(in the rows, 128 means zero)
Known rows, with every way that one mark hangs from another
(J985 (J498 J643 (J719 J28))): [107 178 142 138 103  99 106 119 117 134 112 130  98 168 148 168 106  90
 112  65  29 147 165 114]
(J28 (J719 J498)): [117 146 100 131 117 115 112 112 118 136 116 128 108 166  97 133 113 119
 105 116  70 146 124 113]
(J719 (J28 J557) (J498 J985)): [115 179 121 155 114 111  96 114 106 138 109 142  99 197 119 157 130  96
 100 130  60 167 146 125]
(J643 (J935 J234 J824)): [140 199 111 146 100 102 146 118  87 147 121 173 121 151 101 173 125 123
  87  60  99 106 172 144]
(J557 (J643 (J935 J824))): [136 187 122 129 111 119 139 119  76 119 137 181 129 135  96 176 116 102
 100  67 110 115 165 136]
(J935 J234): [120 188 103 124 121  88 131 114 111 130 120 153 105 154  94 144 118 135
 101  90  91 128 167 136]
(J557 J28 (J643 (J935 J824)) J844): [151 200 136 128 104 149 122 124  73 100 162 212 161 148  90 201 117  88
 107  65 119 102 148 149]
(J28 (J557 J643)): [132 186 120 104 123 109 123 123 102 119 141 173 112 156  77 145 122 101
 104 106 100 144 161 145]
(J719 J498): [102 167  86 129 117 105 124 121  94 112 117 127 120 164 117 154 110 128
 101 111  77 143 144 116]
(J28 (J557 J844) (J719 J498)): [144 157 119 119 100 120  92 127 121 148 130 159 114 166  71 145 129  96
  99 119  73 142 120 136]
(J643 J935): [119 159 110 113 118  86 126 109  85 131 119 161 118 148 109 142 114 113
  93  83  83 113 147 137]
(J985 (J498 J719)): [107 164 117 131 128  86 111 115 118 122 130 139 112 158 132 142 107  93
 110  70  40 143 162 114]
(J985 (J498 (J643 J935) J719)): [104 169 144 130 104  68 131 112  94 150 114 148 109 141 137 160 103  77
  93  37  34 118 175 115]
(J985 (J498 (J643 J935) (J719 J28))): [111 175 153 137  97  88 119 113  97 146 107 144  97 161 150 178 104  83
  95  48  30 123 160 120]
(J498 (J643 J935) (J719 J28) J985): [122 167 163 156 102  78 107  93 103 142  99 157  93 172 131 173 125  69
  99  62  38 145 169 122]
(J498 J643 (J719 J28) J985): [117 169 152 158 111  88  92  97 126 132 105 141  91 180 127 163 128  75
 114  80  37 171 174 114]
(J985 J498): [ 98 164 107 116 131  89 114 120 104 129 128 137 115 149 129 126 102 113
 108  85  62 125 157 116]
(J28 J557): [125 175 109 113 117  98 115 123 108 138 127 161 114 167  91 132 126 105
  98 110  80 140 151 144]
(J719 (J28 (J557 J643)) (J498 J985)): [117 191 135 146 118 120 105 113 104 117 123 154  97 187 104 171 125  94
 103 125  79 171 155 122]
(J935 J234 J824): [133 203 100 147 109 111 134 123 110 137 127 157 121 157  98 164 127 129
 102  77  99 130 177 136]
(J935 J824): [126 176  98 140 114 118 116 123 100 127 130 152 130 157 109 154 124 114
 109  88  89 136 159 131]
(J643 (J935 J234)): [126 185 113 121 113  78 145 108  92 139 116 166 105 150  99 150 117 128
  86  71  92 104 165 143]
(J28 (J557 J643) (J719 J498)): [133 172 122 122 114 127 118 121 114 138 132 155 106 166  67 147 118 103
 102 123  89 155 133 126]
(J719 J28 (J498 J643)): [100 179 114 138  92 115 118 124  94 128  99 119 104 171 131 179 110 125
 105 107  64 148 146 114]
(J557 J844): [130 164 112 104 118  99  95 120 106 114 136 165 124 142  96 146 122 111
 109  97  83 126 149 137]
(J28 J557 J719): [143 155 120 117 117 108 100 114 127 161 127 163 103 171  72 110 129  97
 102 115  76 143 133 142]

Rows
[124 188 158 159 106  48 135  91 109 153 102 162  92 158 108 166 126  81
  87  38  52 134 199 123] -> (J498 (J643 (J935 J234)) J719 J985)
[105 179 124 136  85 109 133 117  72 139  93 132 106 165 134 187 109 117
  89  89  67 124 143 123] -> (J719 J28 (J498 (J643 J935)))
[102 171 139 155  96  87 117 103  84 145  89 135 103 170 140 176 116  98
  93  87  55 136 156 110] -> (J719 J28 (J498 (J643 J935) J985))
[ 95 164 131 149 105  66 128 102  78 146  97 135 111 151 125 160 114  90
  86  75  61 132 168 105] -> (J719 (J498 (J643 J935) J985))
[122 176 138 136  98 105 107 113 118 125 110 137  98 175 122 174 121  97
 111  82  47 157 160 126] -> (J498 J643 (J719 J28))
[127 174 148 137  89  96 121 109  97 138 102 155  98 167 124 184 118  90
  98  64  49 133 157 135] -> (J498 (J643 J935) (J719 J28))
[115 140 113 152 131  97  98  97 122 140 112 131 101 169 101 122 121  99
 108 114  59 159 140  97] -> (J28 (J719 (J498 J985)))
[119 189 122 158  71 131 134 125  70 147  99 138 119 166 135 210 115 111
  92  75  73 124 150 124] -> (J719 J28 (J498 (J643 (J935 J824))))
[111 171 127 137 119 108 100 115 120 118 124 138 100 176 146 156 109  98
 116  81  35 148 153 119] -> (J985 (J498 (J719 J28)))
[129 156 107 130 110 117 111 121 119 154 119 141 104 177  84 132 124 105
  95 125  69 151 125 128] -> (J28 J557 (J719 J498))
[104 168 111 156 123 107  97 106 106 118 107 125 100 186 136 158 121 112
 108 121  60 162 145 108] -> (J719 J28 (J498 J985))
[157 154 132 103 109 110  82 120 130 153 138 183 111 156  60 126 135  89
 103 109  77 131 128 150] -> (J28 (J557 J844) J719)
[149 171 141 110 125 147  93 115 119 103 162 193 134 158  65 148 114  95
 122 102 105 128 125 137] -> (J557 (J28 J719) J643 J844)
[161 199 144 116  96 123 118 130  82 129 153 213 138 134  71 192 132  80
  92  72 110 110 160 160] -> (J28 (J557 (J643 (J935 J824)) J844))
[139 193 131 113  99 139  99 135  97 105 138 170 115 167  88 197 123 107
 106 123  89 148 138 143] -> (J719 (J28 (J557 J643 J844)) J498)
[156 165 149 107 117 137 108 107 101 114 158 205 135 151  68 158 114  89
 106  83 106 103 120 144] -> (J557 (J28 J719) (J643 J935) J844)
[ 96 171 133 116 106  71 132 118  80 155 111 147 115 133 134 145  98  99
  92  50  56 100 166 119] -> (J985 (J498 (J643 J935)))
[113 146 143 153 103  76 116  94  99 168  96 138 100 156 107 139 116  85
  89  81  53 134 149 102] -> (J28 (J719 (J498 (J643 J935) J985)))
[123 194 118 125 109 138 121 129  96 115 127 150 103 178  99 182 118 114
 102 129  90 159 143 136] -> (J719 (J28 (J557 J643)) J498)
[112 153 117 133 100 104 117 116 113 151 105 120 105 156 101 143 111 113
 103 101  62 144 140 109] -> (J28 (J719 (J498 J643)))
[ 93 167 121 152 113  77 115 109  99 134 100 119 109 158 124 150 115  98
 101  91  58 157 172  98] -> (J719 (J498 J643 J985))
